In the rows, 128 means zero.
Known rows, with every step that occurs
T, Y, D: [154  79 144 159  70 144 168 127 138 128 115 157 125 112 117 138 160 100
 109 170  99 146 118 106 120 133 134 209 178 114  91 138 174 129  93 101
 100 170 164 116 128 110]
T, Y, E, V: [139 102 139 176  76 130 178 182 115 166 139 149 125 124  79 116 180 113
 131 151 119 136 135 130 127 123 114 197 124 136  81 137 174 142 142 104
 114 184 151  81 113  91]
E, D, H: [135 113 125 171  95 170 141 158 125 165  98 134 175 133 113 129 172 100
 124 156 118 133 121 138 176 137 125 180 145 157 112 176 140 115  98 133
 129 141 161 102 168  91]
Y, V, E, D, H, L: [130  87 109 170  84 184 118 160 114 176  73 136 215 158  74 153 135 128
 153 165 136 157 124 143 190  73 121 193 125 159  98 203 168  93  95 132
 121 150 159  75 138  85]
D, H, T: [133 127 146 159  95 140 164 174 138 162 129 136 137 147 139 111 150 110
  92 139 118 122 109 148 157 180 141 174 179 132  99 168 163 100  84 131
 124 131 156  99 138  91]
D, H, T, E, V: [123 147 128 175 101 119 178 220 141 159 140 120 129 142 118 109 169 116
  97 142 161 125  81 138 180 185 128 170 135 145 106 165 145 128 128 137
 141 153 153  88 129  75]
V, E, T: [154 104 150 152 113 155 167 132 131 137 101 130 158 156 109 139 156 111
 104 149 111 122 173 118 100 106 125 217  99 128 129 130 160 114 117 125
 122 135 164  81 134 131]
D, E, V, Y, T, H: [122 117 115 173  67 185 175 158  77 171 155 112 107 151  96 130 126 108
 142 122  73 144 146 110 108 109  90 229  91 162  97 166 180 149 162 128
 131 152 133 120 107  98]
E, V, Y, T: [118 111 137 145  72 139 178 149  65 159 145 142 118 176 117 113 156 132
 128 140 102 160 137 141 120  99  95 216 110 149  95 138 185 133 178 146
 149 162 132 109 119  93]
H, D: [134 131 140 135  99 162 149 138 115 155 109 120 132 149 148 113 167 125
 113 130  80  95 118 135 114 121 131 170 182 145 128 145 155 110  76 134
 120 126 169 101 148 112]
E, V: [136 127 139 138  75 145 155 163  94 161 121 145 136 162 109 127 170 127
 113 138 119 129 135 118 119 130 129 176 105 162 122 154 157 136 117 143
 148 121 156 116 137 103]
Y, V, E: [128  63 128 128  66 156 142 130 107 157 107 133 159 146  90 147 149 107
 119 154 116 140 155 115 117  97 119 205 119 135  99 154 184 117 110 137
 125 123 169  70 107 121]
H, T, E, V: [136 151 132 154 107 127 174 201 145 149 129 127 109 138 129 118 193 119
  95 137 151 124  83 123 150 180 140 182 136 142 114 165 158 151 133 138
 145 157 155  98 124  91]
Y, V: [145  97 125 130  75 156 144 138 103 161 130 142 134 138 113 145 164  98
 116 133 126 141 143 115 115 105 125 187 140 141  90 156 178 125  97 130
 125 136 156  91 117  98]
T, E, V: [136 133 129 148  99 133 171 187 115 155 129 131 120 142 110 130 188 113
 112 131 143 124 107 116 137 141 130 173  99 157 120 153 142 142 140 134
 147 146 160  96 131 103]
Y, V, E, D, H: [111  67 112 169  74 175 123 146 119 166  91 122 205 127  73 144 153  96
 140 179 132 148 141 134 177 100  99 209 118 148  97 176 168 115 116 139
 126 136 169  65 137  92]
T, H: [156  90 124 137  92 184 162 143 120 154 116 143 114 144 122 147 145  96
 103 114  88 111 138  96 108 126 127 173 148 159 126 168 165 117  76 126
 122 142 141 102 126 125]
T, E, V, Y: [107 128 124 154  90 130 187 164  87 139 135 117 129 161 106 133 176 120
 124 151 153 144 103 128 143 112 121 193  92 156 115 145 144 139 156 148
 160 173 147 100 110 110]
E, D: [150 114 127 150  96 183 137 137 127 153  87 141 157 128 123 139 194 107
 120 151 107 131 124 125 146 135 133 194 148 152 121 174 151 141 104 134
 136 145 162 111 162 105]
T, D, H: [148 102 132 155  94 165 171 154 119 163 119 130 141 131 136 153 142  92
  85 147 105 124 115 124 159 149 136 176 158 141 100 168 143 107 105 152
 127 129 165  97 148 121]
T, H, D: [137 110 119 137 105 192 153 143 125 156 116 122 117 142 139 125 142 112
 114 112  69  86 120 109 110 113 115 166 183 158 142 160 166 111  62 129
 114 145 146  96 135 119]
Y, E, D, T, H: [161 107 124 186  74 188 160 156 169 169 126 140 142  97  85 152 168  78
 143  96  91 119 138 126 120 142 110 210 145 158 108 171 151 153  96 106
 132 166 143  86 137 117]
H, T, Y, D, E: [153 118 140 190  69 160 165 147 170 130 126 122 117  89 124 135 159  92
 109 172  90 141 101 113 127 191 151 230 189  94  73 160 176 153  88  94
  92 149 183 136 119  95]
D, E, V: [135 149 135 168  64 162 152 169  95 170 128 116 138 147  96 131 164 115
 129 137  98 123 145 112 113 145 134 189  84 160 113 166 143 152 116 131
 140  95 180 131 136 103]
Y, V, E, D: [125  67 110 146  77 182 121 125 121 158  80 128 184 125  83 157 175 103
 136 171 123 148 141 116 147  95 112 221 121 143 107 173 179 142 122 141
 131 140 169  75 130 108]
H, L: [169 133 141 138  96 168 156 156 110 164  99 157 140 180 133 142 155 141
 117 117 103 133 121 135 125 111 165 159 150 157 113 180 155  95  72 124
 124 136 149 115 144 108]
D, E: [150 135 142 161  77 175 156 144 111 159 127 112 133 134 121 136 166  99
 115 129  80 116 147 117 105 150 150 193 120 141 102 163 141 134  93 119
 122  99 184 121 140 117]
D, T: [156 131 152 148  71 138 163 146 123 154 146 153 137 138 120 137 166  99
 111 101  91 110 155 120  91 152 147 186 123 139 103 143 137 128  90 115
 146 103 168 118 132 121]
Y, T, E, V: [149 120 131 152 103 128 174 194 113 167 145 135  93 145 120 115 187 111
 112 116 116 131 115 127 126 141 107 197 114 150  92 143 169 146 178 126
 136 164 146  83 135  84]
D, H, L: [154 130 140 160  95 156 157 176 107 176 107 153 157 183 120 131 132 134
 119 123 111 131 122 150 156 112 154 150 150 161 107 181 144  68  71 123
 119 133 150 105 146  96]
V, Y: [120 107 143 139  77 156 175 121  83 140 125 132 140 167 127 137 159 116
 117 149 110 143 131 134 121 109 135 195 136 142 112 145 154 113 110 143
 141 148 147 107 120 126]
T, Y, V, E, D: [136  51 107 164  89 174 123 136 120 146  91 143 180  99  75 148 182  92
 136 195 128 147 140 101 151  91 114 230 120 123  81 162 190 141 134 110
 111 177 171  76 112  93]
T, D, H, L: [167 126 129 161 102 174 164 170 119 169 102 141 150 160 137 161 128 123
 100 133 112 131 101 136 174 126 159 158 167 154 101 199 147  85  84 146
 121 140 155 107 150 112]
Y, D, H: [134  94 145 162  54 148 169 136 138 149 113 135 151 141 117 133 132 102
 110 160 104 143 120 145 143 145 120 191 174 137 106 152 150 101  76 131
 116 126 165 109 148 110]

Rows
[145  84 119 163  80 192 142 141 151 151 100 138 174 116  79 158 151  88
 132 124  81 111 156  95 122 130 115 216 105 159 129 178 148 142  96 123
 141 124 160  99 135 141]
V, E, D, T, H
[130 117 145 159  63 138 175 171 114 170 124 135 129 149  92 120 174 122
 129 129 116 135 136 146 122 130 114 189 126 156 111 146 164 137 129 135
 135 147 153  83 132 107]
Y, E, V
[174  95 133 141 101 170 171 141 124 163 129 139  94 125 161 147 164  95
  82 122  72 133 127 117 118 148 124 208 174 127  83 161 182 135 149 144
 119 149 157  95 147 119]
Y, T, D
[158  96 139 155  49 168 172 129 160 142 135 150 125 116 105 161 120  85
 119 105  78 124 138  96  89 146 119 206 155 142 115 156 154 137  60 112
 129 125 154 130 125 134]
Y, D, T, H
[166  99 140 151 122 170 175 125 144 133  95 121 149 133 122 169 147 100
  85 158 108 120 155 100 116 117 129 225 114 123 122 146 161 127 132 146
 122 141 174  85 137 148]
V, E, T, D
[105 112 135 179  78 128 202 153 157 124 129 105 130 133 134 130 143 101
 106 171 155 159  59 162 184 163 124 213 200 115  92 152 153 111 109 136
 125 186 152  93 115 104]
V, Y, D, H, T, E
[128 142 147 191  75 117 171 186 127 169 163 138 137 112  84  99 169 115
 147 120  93 104 132 138 106 131 106 200 140 134  88 118 154 141 122  89
 121 160 169  90 116  86]
H, D, T, Y, E, V
[143 154 139 163  84 114 174 195 129 155 158 138 128 133  99 137 184 100
 118 103 131 112 126 113 116 154 133 185  79 154 108 144 121 152 133 118
 161 124 169 110 124 107]
D, T, E, V
[178 136 114 169  97 205 138 166 145 168  98 160 158 138 103 162 147 112
 141  91  94 121 127 108 133 117 147 182 132 176 124 208 148 129  63 109
 137 150 141 132 145 106]
E, D, T, H, L
[145 114 128 168  84 185 184 125  96 157 144 100 105 125 143 156 147  92
 111 140  64 148 126 126 122 137 121 242 144 125  71 162 169 148 165 144
 122 143 164 115 127 126]
V, Y, T, D, E
[146 120 143 167  48 180 162 122 141 143 113 110 133 120 117 151 149  97
 125 150  77 140 130 121 106 153 139 214 154 130 102 161 150 141  75 118
 115 103 187 132 146 123]
Y, D, E
[152 107 131 196 107 161 162 167 176 151 107 140 131  83 116 118 208  96
 119 166 124 140  94 145 168 171 133 223 199 112  77 165 183 153 123  99
 103 217 152  78 136  84]
H, T, Y, E, D
[161 122 129 179 113 186 199 147 126 151 117 135 130 169 100 152 116 126
 146 107 127 148 141 144 112  57 121 208 140 151 116 161 175  97 104 106
 110 230 106  80 108 115]
V, Y, E, T, H, L
[103 108 111 149  90 173 173 148  76 163 145 119 108 166 122 106 127 132
 138 123  72 125 119 126 114  82  70 206 152 165 122 144 195 128 145 141
 130 180 119 101 113  95]
E, V, Y, T, H, D
[160 148 129 166  96 188 166 154 155 153 119  98 112 104 155 159 163  92
  81 141  89 122  99 109 138 202 163 208 175 118  94 192 159 157 103 143
 121 110 186 124 137 123]
H, T, D, E
[162 128 128 161  85 193 161 140 123 156 119 104 123 115 137 170 161  84
  98 138  76 119 127 102 124 163 154 200 137 137  98 179 142 149 109 141
 124 102 191 122 140 134]
T, D, E
[101 104 143 145  39 142 179 121  95 130 114 130 148 164  99 141 140 131
 135 176 125 171 115 130 130 103 109 216 132 147 122 144 165 140 122 158
 150 150 149 135 121 117]
E, V, Y, D
[128 105 126 147  82 152 184 144  77 159 139 129 111 152 132 144 150 120
 108 149  99 158 118 124 138 113  99 223 126 141  92 155 186 149 192 170
 149 166 138 110 123 112]
E, V, Y, T, D
[153 122 116 162 121 174 152 160 148 145  95 123 137 113 126 145 216  91
 114 144 134 127  91 123 159 144 139 188 139 149 116 169 137 147 125 125
 134 172 166  89 158 105]
T, E, D
[170 116 134 175 131 171 173 162 137 155  87 126 179 164 114 165 107 126
 103 151 123 131 136 126 157  95 142 196 120 140 117 175 151  80 111 138
 111 149 161  85 145 128]
V, E, T, D, H, L
[140  78 141 178  68 139 169 145 136 137 128 153 144 116 103 126 139  91
 113 178 108 148 114 125 148 138 123 199 175 118  80 143 161 103  88 100
  94 164 166 109 131  93]
T, Y, D, H
[159 133 123 155 140 188 161 143 140 143 118 121 121 139 139 126 136 105
 110 110  88  84 142 102  91  96 105 184 161 147 149 140 167 112  77 111
 105 170 139  96 138 109]
E, T, H, D
[194 137 127 155 136 193 167 162 134 151 103 154 126 169 124 155 122 122
 116  95 113 120 146 104 104  83 140 179 130 161 132 177 167  99  72 103
 110 184 120 112 134 105]
E, T, H, L
[118  48 102 189  86 165 125 154 117 159 104 138 198 103  62 136 158  87
 138 201 137 152 138 117 184  97 102 220 121 127  71 164 178 116 129 108
 103 175 170  64 117  78]
T, Y, V, E, D, H
[179 121 141 202 113 146 177 162 150 136 112 163 160 142 104 137 116 119
 124 163 134 154 125 130 145  96 134 201 158 120  87 148 163  82  82  78
  85 204 148 120 139  73]
E, T, Y, D, H, L
[139 134 118 165  94 209 150 145 125 164 122  92 120 127 128 129 135 100
 128 110  50  81 128 102 102 132 125 182 162 156 130 173 152 124  62 115
 105 113 170 107 134 117]
T, H, D, E
[134  83 131 151  89 183 136 127 131 149  67 128 180 135 100 142 183 112
 125 170 100 129 135 126 145 122 126 211 122 147 130 169 156 131 116 144
 134 128 172  89 151 129]
V, E, D
[164 112 133 150  79 165 164 153 134 159 146 152 123 132 110 148 139  84
 112  85  79 100 156  95  89 142 129 184 125 156 116 162 145 128  73 112
 135 118 147 116 118 128]
D, T, H
[120  82 127 170  87 176 139 146 126 158  80 122 199 138  88 130 162 109
 128 177 108 129 136 142 177 126 115 199 121 151 119 170 142 106 111 141
 128 123 172  81 159 114]
V, E, D, H
[171 101 125 168 124 143 155 150 119 140 147 156 132 111 102 138 162  85
 111 154 149 142 163  94 102  86 118 218 116 109  72 127 188 130 124  81
  99 201 148  92 104  69]
E, T, Y, V
[102 117 130 200  83 161 179 155 143 161 114 109 165 128 110 117 171 109
 135 171 143 160  86 190 200 151 114 219 191 134  91 171 163 121 123 142
 129 200 140  74 137  91]
V, Y, E, D, H, T
[118 101 129 173  76 176 172 123 119 148 103 119 158 132 101 139 188 110
 149 160 122 160 116 170 156 104 115 221 156 146 108 157 158 138 133 135
 133 194 145  79 139 117]
V, Y, E, D
[104 112 130 159  60 132 192 142 116 122 122 116 132 146 101 147 159 120
 131 168 152 168  89 128 146 113 112 214 126 143 116 141 147 148 144 147
 150 179 152 110 114 117]
T, E, V, Y, D
[133  91 121 162  64 162 123 136 134 161 112 138 193 113  70 158 169  88
 145 144 116 139 159 114 128 112 116 232  97 141  96 165 162 150 114 126
 146 116 178  89 123 111]
Y, V, E, D, T
[181 134 131 151  86 178 160 171 132 169 128 166 133 159 111 157 122 117
 125  71  82 111 142 104 100 119 152 167 133 168 116 188 150 107  52 103
 132 132 137 127 123 120]
D, T, H, L
[152 133 124 175 102 186 138 175 121 175  80 146 184 159 113 136 157 130
 137 144 122 142 104 151 188 112 146 166 151 167 115 204 140  94  78 128
 124 154 150 111 171  81]
E, D, H, L
